Every row comes from one small tree of marks. The marks that hang from a mark follow it in brackets, in alphabetical order. Every link used is in the known rows. Which tree was each row made from?
In the rows, zero is written as 128.
Known rows:
rufim[davob[mefe]]: [199 148 123 118 109 160 119 113 109 138 143 118 126 130 130 164 143 109
  80 167]
davob[mefe[givob]]: [202 129 131 130 132 164 109 111 105 134 136 150 122 110 137 173 138  96
  74 163]
mefe[davob[rufim] givob]: [222 128 129 153 122 157 105 122 102 131 159 137 126 117 119 156 120 123
  86 189]
delobek[gofa[lusol]]: [146 154 145 133 159 156 109  86  81 131 109 139 125  79 132 149 139 163
  82 121]
kisop[mefe[davob]]: [193 133 153 122 122 151 107 117 109 149 152 117 134 113 122 155 132 107
  76 168]
larebev[mefe]: [181 127 137 123 136 150 105 114 100 126 136 145 129 101 135 167 149  96
  83 143]
gofa[delobek[mefe[davob givob]] lusol]: [175 129 137 139 160 140 102 106  92 113 107 178 128  80 117 170 141 141
  54 136]
rufim[davob[mefe[givob]]]: [212 137 124 122 111 164 112 113 106 137 143 134 121 128 134 169 143 105
  74 175]
delobek[gofa[lusol] mefe[davob givob larebev]]: [191 117 150 127 166 156  76 113  78 108 126 190 108  93 134 150 115 143
  54 153]
gazul[gofa[lusol]]: [138 157 130 141 137 157 111  92  87 141 109 132 137  72 129 142 132 158
  70 121]
gofa[delobek[mefe[davob]] lusol]: [162 141 136 135 158 136 109 105  94 115 106 162 133  82 113 166 141 145
  60 127]
rufim[davob[mefe[givob larebev]]]: [214 130 125 114 117 166 111 122 103 134 141 142 119 135 133 165 132  96
  68 185]
givob[mefe[davob larebev]]: [197 119 133 126 147 165  97 126 104 120 149 157 124 129 117 147 123  96
  69 178]
kisop[mefe[davob givob]]: [209 117 154 127 124 155  99 118 105 146 154 137 128 112 126 161 132 101
  69 179]
larebev[mefe[davob[rufim]]]: [205 133 124 139 124 150 105 130 103 119 155 136 129 112 123 159 132  99
  87 167]
gazul[gofa[delobek[mefe] lusol]]: [137 151 136 136 151 153 106  98  86 134  94 155 137  64 128 155 133 162
  50 103]
gofa[delobek[mefe] lusol]: [150 140 139 130 161 139 115  96  94 124  96 160 135  78 121 170 150 145
  59 113]
givob[mefe[davob[rufim] larebev]]: [207 126 123 134 139 168 105 132 107 123 157 145 126 136 115 145 116  98
  73 185]

Which tree is each row?
[161 133 153 115 170 155  92 101  80 122 112 168 118  91 139 149 126 149
  61 126] -> delobek[gofa[lusol] mefe[larebev]]
[185 139 139 130 158 155  90 117  84 114 131 158 116 102 126 142 109 152
  66 149] -> delobek[gofa[lusol] mefe[davob[rufim] larebev]]
[184 132 148 127 149 142 103 118 100 126 124 154 132  98 119 169 134 130
  63 136] -> gofa[delobek[mefe[davob]]]
[205 121 133 121 142 166 106 122 101 131 131 161 119 118 137 168 124  85
  68 174] -> davob[mefe[givob larebev]]
[217 140 117 144 120 169 119 118 109 138 149 133 126 120 133 171 129 101
  82 175] -> davob[mefe[givob] rufim]
[225 117 131 141 132 160 101 135  98 126 154 150 122 126 118 149 101 109
  77 204] -> mefe[davob[rufim] givob larebev]
[207 135 128 134 131 154 111 135 102 130 152 124 129 129 111 141 102 116
  86 189] -> mefe[davob[rufim] larebev]
[221 119 126 144 125 155  97 130 100 116 158 156 123 109 128 166 131  94
  81 179] -> larebev[mefe[davob[rufim] givob]]
[182 147 138 140 148 152  94 106  87 118 136 147 119  93 126 148 124 163
  73 137] -> delobek[gofa[lusol] mefe[davob[rufim]]]
[201 142 124 110 117 162 117 122 106 136 138 126 124 136 129 160 131 101
  74 175] -> rufim[davob[mefe[larebev]]]
[174 126 153 130 161 156  87  90  80 122 117 177 114  80 144 160 139 154
  61 125] -> delobek[gofa[lusol] mefe[givob]]
[214 109 142 130 143 156  93 130  94 122 144 165 119 119 122 151 109 105
  71 195] -> mefe[davob givob larebev]
[197 119 148 131 151 147  97 117  98 124 125 171 126  97 123 173 134 126
  58 145] -> gofa[delobek[mefe[davob givob]]]
[182 134 130 146 153 143 109 109  94 116 113 168 129  85 115 169 136 143
  57 141] -> gofa[delobek[mefe[davob[rufim] givob]] lusol]
[191 119 162 125 155 161  82  99  86 131 131 172 113  94 150 163 133 142
  64 132] -> delobek[gofa mefe[givob]]
[176 117 155 120 171 160  84 101  77 119 113 188 111  88 145 155 125 143
  54 136] -> delobek[gofa[lusol] mefe[givob larebev]]
[176 132 149 121 166 151  84 112  81 111 124 170 113  95 129 144 116 149
  61 141] -> delobek[gofa[lusol] mefe[davob larebev]]
[194 111 163 114 164 165  80 111  83 127 127 182 110 101 150 158 119 131
  57 144] -> delobek[gofa mefe[givob larebev]]
[199 114 150 123 159 148  94 126  95 121 122 179 124 103 123 169 122 116
  52 154] -> gofa[delobek[mefe[davob givob larebev]]]
[186 125 148 119 157 144 101 126  97 123 120 163 128 105 118 165 123 121
  57 145] -> gofa[delobek[mefe[davob larebev]]]
[148 142 137 140 153 157 101  99  84 132  95 168 133  63 131 159 133 157
  46 110] -> gazul[gofa[delobek[mefe[givob]] lusol]]
